Known rows, with every step that occurs
E -> U -> B -> R -> D: [ 0.91 -1.79  2.51 -0.77  0.74  1.82  5.14 -1.69 -1.22  0.41  0.78  2.40
  1.37  1.65  0.04 -0.13 -0.01 -0.84 -1.43  0.13  5.07 -0.83 -3.14]
N -> U -> B -> R -> J -> D -> E: [-0.15  0.33 -1.60 -0.28 -0.52 -3.88 -1.68  3.53  3.13  2.62  0.44  2.79
  7.08  0.22  0.84  0.21  0.06 -4.10  3.11 -2.62 -1.60 -1.26  0.78]
B -> R -> D -> E -> U: [-1.97 -2.72 -3.96 -0.65  0.89  0.90  4.88  0.20 -0.94 -0.34 -0.85  0.05
  0.15 -0.09 -0.34  1.42  1.24  0.93 -0.49 -3.13  1.32  0.38 -0.31]
N -> U: [-0.40  0.55 -3.97 -0.84 -1.53  2.17 -3.12  0.77  1.06 -0.91  1.08  1.48
  0.11 -2.90  0.46 -1.96 -1.49 -3.28 -0.15  2.81 -0.42 -0.13 -1.58]
Y -> E -> U -> B: [-0.96  1.04  3.93  1.51  0.48  0.36 -0.94 -2.74 -1.08 -2.74  1.62  2.37
 -2.27  1.49  1.76 -0.48  2.99  2.29  1.05  4.22 -3.60  1.31 -3.08]
R -> D: [-1.65 -0.78 -2.76 -2.59  0.05  3.14  0.71 -1.05 -3.45 -1.00 -0.60 -0.55
 -2.14 -2.55 -1.93 -0.32 -3.55 -2.12 -1.45  3.19  2.30 -0.21 -3.16]
J -> D: [-2.37  4.75 -5.38  0.96 -1.51  1.90 -3.37  1.98 -2.88 -0.74 -1.70 -1.10
 -2.41 -1.59 -0.35 -0.30 -3.55 -2.87 -0.91  2.63 -2.25  0.02 -0.12]
E -> U -> B -> R: [ 1.00  1.40  2.79  1.12 -0.22  0.81  0.76 -1.75  0.73  0.82  1.22  0.63
  0.57  1.66  1.00 -0.90  2.05  0.18 -1.83  0.89  2.77 -0.97 -1.39]
R -> B -> U: [ 2.33 -1.46  2.44 -4.40 -0.92  1.08  0.67 -3.49 -0.06 -0.72  0.45 -0.64
  0.32 -1.67 -0.49 -2.16 -0.81  0.48 -1.91  1.63  3.65 -0.56  1.47]
Y -> D -> E -> U: [-2.21  0.36 -0.83  0.59 -0.32 -2.00  3.03 -1.51 -1.09 -2.58 -0.03 -2.10
 -3.95 -0.77  1.18  0.30  1.63  4.00  0.40  0.86 -7.08  2.26  0.54]
Y -> J: [-1.97  0.98  0.12  0.01 -1.50  0.51 -6.44 -2.20 -0.49 -2.51  0.35 -2.41
 -5.87 -3.01 -0.75 -0.79 -3.00 -1.31 -1.77  2.25 -2.57  0.84 -2.49]
N -> U -> B -> R: [ 2.24  1.03 -0.20 -1.54 -0.81  0.30 -1.75 -0.99  3.36  2.07  2.77  2.85
  3.70  0.04  1.39 -2.47  0.35 -2.87  0.51  1.31  2.39 -0.92 -1.80]
Y -> R -> J: [-0.33 -0.73  3.93 -2.39 -1.20  0.59 -8.36  0.69  0.05  0.16  1.11 -1.03
 -1.90 -2.68 -2.82  0.43 -4.64 -4.57 -0.92  1.56 -1.38 -1.18  0.60]
N -> U -> B -> R -> E: [ 1.99 -1.70  1.60 -2.60 -0.55 -1.43  0.31 -0.73  2.26  3.01  1.73  3.27
  6.33  0.70  0.93 -1.29  2.46 -1.69 -0.19 -0.78  3.63 -1.40 -3.85]
U -> B -> R -> J: [ 0.69 -0.24  5.33 -1.43  0.35 -1.04 -3.28 -1.84  0.95  2.57  1.30 -0.93
  2.28 -0.66 -1.57 -0.50 -1.03 -2.79 -1.15  1.73  4.60 -3.38 -1.83]
J -> D -> E -> U -> B -> R: [-1.15  3.99 -3.13  2.37 -0.33 -1.87  1.43  1.62  0.15  0.90 -0.86  0.92
  2.21  2.98  1.83  0.77  3.10  0.59  0.63 -2.29 -3.50  0.84  1.43]
B -> R -> J -> D -> E: [-3.18  0.95 -3.68  0.35 -0.29 -2.26 -3.20  3.01 -0.22  1.74 -1.87 -2.37
  1.70 -1.68 -1.33  1.80 -1.81 -2.47  0.84 -2.96 -1.02 -1.87  2.03]
Y -> B: [-0.08  1.12 -3.10 -1.74 -0.20  1.35 -2.95 -1.07 -1.14 -0.30  1.84 -1.64
 -2.05 -1.33 -0.74 -1.47 -1.23 -1.21  0.07  4.81 -3.09  1.48 -1.63]
N -> U -> B: [ 1.23  1.60 -0.65 -1.41 -1.24  0.64 -2.24 -0.61  1.66  0.10  2.18  3.10
  2.47 -0.64  1.15 -2.60  0.36 -3.12  0.46  4.19 -0.50  0.28 -2.61]
B -> U: [-0.56  1.61  0.89 -2.29 -0.03  1.68 -0.59 -1.28  0.20 -0.93  0.70 -2.50
 -0.92 -3.10  0.64 -1.73 -0.84 -0.72 -0.83  3.74  3.20  0.36  0.24]
D -> E -> U -> B: [-1.58  2.03 -0.96  0.60 -0.30 -1.34  0.66 -1.07 -0.28 -1.35  0.09  0.03
  0.46  1.42  0.94 -0.13  5.08  1.77 -0.30  1.96 -4.20  1.60 -0.56]
E -> U -> B -> R -> J -> D: [ 0.14  0.69  4.58  2.85 -0.31 -1.08  0.13  2.49 -0.35  1.04 -0.51  1.34
  2.55  1.36  0.19  0.96 -1.45 -2.95 -0.95 -1.30  2.74 -2.61 -0.45]
J -> D -> E -> B -> R: [ 0.25  3.16 -6.81  3.59  0.13  0.32  0.08  1.99  0.64  0.61 -1.71 -0.62
 -1.81  1.73  0.95  0.47 -0.23  2.45  1.73 -3.57 -2.91  0.82  4.09]
E -> U: [-1.48  0.79 -0.70  1.98 -0.92  2.52 -0.85  0.13 -1.58 -2.32 -0.40 -0.66
 -3.21 -1.33  0.20 -0.39 -0.01 -0.13 -2.71  2.44 -0.09  0.05 -1.07]

Rows
[-0.89 -2.44  1.01  0.71 -0.31  0.41  1.68  0.11 -0.84  0.62 -0.89 -0.48
  0.72  0.13 -0.03  0.91  2.09  1.29 -3.02 -2.72  4.18 -1.57 -2.32]  B -> R -> E -> U
[ 2.48 -2.51 -0.92  0.51  1.21  4.07  3.28 -1.24 -0.51  0.27 -0.11  0.67
 -2.96  0.43 -0.92 -0.26 -3.20  1.24 -0.31 -1.32  5.62 -0.76 -0.42]  E -> B -> R -> D
[-1.68  2.26 -0.47 -0.58  0.07 -3.63 -2.38  1.41  0.46  2.70 -0.75 -0.74
  4.25  0.62 -0.69  1.16  0.18 -2.30  1.52 -1.49 -1.45 -1.51  1.12]  U -> B -> R -> J -> D -> E
[ 1.28 -1.34  0.79  1.41 -0.01  1.38  0.24 -0.82 -1.35 -0.61 -1.37 -0.49
 -2.69  0.43 -0.54 -0.04  0.66  3.15 -1.57  0.32  1.40 -0.21 -1.41]  R -> E -> B
[ 1.72 -1.58 -2.51 -1.82  0.43  1.75 -0.44  0.07 -0.16 -0.92  0.16  1.47
 -3.22  1.12 -1.42  0.92 -1.93  1.29  2.02 -1.97 -4.32  3.10  2.43]  Y -> R -> D -> E -> B
[ 0.40 -0.11  1.07  2.12  0.91 -1.75  1.58  3.30  1.08 -1.23 -1.88 -1.26
  0.56 -0.61  1.07  0.79 -1.02  1.43  2.66 -1.74 -0.15  0.70  4.64]  R -> J -> D -> E -> B -> U
[-0.78 -1.62  3.76  0.50  0.62 -3.12  0.47 -0.40  1.55  1.17  0.47 -0.33
  3.41  1.10 -0.22  1.03  3.77  0.45 -0.28 -1.62  0.89 -1.57 -0.09]  D -> E -> U -> B -> R -> J
[ 0.83 -1.88  7.10  1.21  0.29 -0.77 -0.22 -0.68  0.89  0.93  0.94  0.20
  2.16  0.58 -0.40  0.16  0.57 -1.36 -1.91  0.14  4.75 -3.11 -1.57]  E -> U -> B -> R -> J
[-0.11 -0.47  4.13  0.19 -0.52 -0.88  1.76 -1.06 -2.03 -0.51 -0.40  1.11
  1.70  1.59  0.34  0.20  4.01  1.09 -2.81  1.60  0.95 -0.22 -4.21]  R -> E -> U -> B
[ 1.64 -0.18  1.05  4.12  0.26  1.21 -1.47  2.80  0.28  0.88 -1.40 -0.31
 -1.72  0.24 -0.59  0.74 -4.53 -0.92 -0.01 -2.70  3.26 -2.58  2.20]  E -> B -> R -> J -> D
[-3.04 -0.34 -1.99  2.99 -0.29 -2.11 -0.17  4.40 -0.23  0.11 -2.25 -0.97
  1.55 -0.30 -0.14  2.42 -0.30 -1.10  0.06 -4.38 -1.09 -1.54  2.30]  B -> R -> J -> D -> E -> U
[ 2.65 -2.30  4.10 -0.23  0.85  0.60  3.57 -0.89  0.29 -0.81 -0.63 -0.81
 -0.48 -0.17  1.21 -0.68  1.40  3.88 -0.77  0.03  4.82  0.51  0.08]  R -> E -> B -> U
[-0.83 -2.78 -6.16 -4.59  1.74 -0.49  2.73 -0.86 -0.73  1.74  1.43 -0.72
  1.36 -0.14 -1.38  0.35  0.03 -0.09  2.38 -0.75 -1.70  1.82 -0.92]  Y -> B -> R -> D -> E
[-0.05 -1.74 -4.38 -0.01  1.22  1.98  3.29 -0.69 -1.53 -1.66 -1.28  0.17
 -2.82  0.20 -0.86  0.51 -0.28  2.73  1.15 -0.27 -1.27  1.79  0.47]  R -> D -> E -> B
[ 3.01 -1.25  2.85 -0.29 -0.71  1.25 -3.27  0.09 -0.22  0.16  0.12  0.80
 -2.96  1.35 -1.07  0.38 -1.04  1.65 -0.70 -1.43 -1.73  1.12  0.65]  Y -> R -> E -> B
[-2.35  4.48 -3.45  2.51 -0.98 -1.71  0.97  1.76 -1.58 -1.22 -1.50  1.22
  0.94  2.22  1.61  0.66  2.87  0.09  0.43  0.57 -6.49  2.06  0.48]  J -> D -> E -> U -> B
[-2.58  1.71 -2.13 -1.18 -1.45 -2.15 -7.46  4.12 -0.68  0.41 -1.07 -0.93
 -0.25 -1.37 -1.98  2.10 -3.61 -4.17  1.62 -1.54 -7.39  0.71  3.28]  Y -> R -> J -> D -> E
[-1.34 -1.05 -0.99 -1.28  0.68 -0.44  5.01 -1.17 -2.23 -1.54 -0.37  1.81
  1.23  1.26  0.11  0.72  2.95  0.95 -0.04  1.14 -2.03  1.82 -2.43]  R -> D -> E -> U -> B
[ 2.55  0.52 -0.75  2.60  0.36  3.19 -0.87 -1.34  1.48  0.49  0.49 -0.87
 -3.71  0.46  0.16 -1.11 -1.10  1.97 -0.78 -0.48  3.18 -0.90  1.41]  E -> B -> R
[ 1.58 -3.13  4.14  0.98  1.60 -2.93  2.56 -1.78  1.98  0.73  0.40 -2.80
 -3.15 -0.18 -0.30  0.57 -0.96  4.94  2.35 -2.86 -1.60 -0.80  2.73]  Y -> D -> E -> B -> R -> J
[-0.64 -0.11 -2.62 -4.00  1.24 -0.99  2.75 -2.58 -0.46  2.13  0.50  0.24
  2.76  0.75 -1.00  0.21  1.59 -0.11  1.01 -0.15  0.95  0.41 -1.58]  U -> B -> R -> D -> E
[ 2.75  0.56  2.32  1.03  0.72  2.74  1.68 -1.16  1.38 -1.76  0.45 -1.18
 -3.02 -1.06  1.58 -1.90 -0.61  2.63  0.00  2.19  3.76  0.96  2.03]  E -> B -> U
[-0.58  1.42 -0.73  0.52  0.33 -1.40  1.44 -1.36  1.45  0.79  0.63 -0.06
  1.80  2.06  1.12 -0.04  5.15  1.88 -0.13 -0.97 -1.42  0.40  0.20]  D -> E -> U -> B -> R
[ 1.21 -2.57 -0.89 -1.57  2.07  0.98  6.64 -0.75  0.16 -1.84 -0.56 -0.31
 -0.85 -0.41  0.73 -0.22  0.47  3.59  2.11 -0.48  2.08  2.53  1.79]  R -> D -> E -> B -> U
[ 2.04 -0.15  3.27  0.45  0.19 -1.86 -2.05  4.25  2.23 -0.51 -0.46 -0.05
 -0.02  0.26  0.57  1.29 -2.66  0.04  3.37 -3.45 -3.44  1.96  6.75]  Y -> R -> J -> D -> E -> B -> U
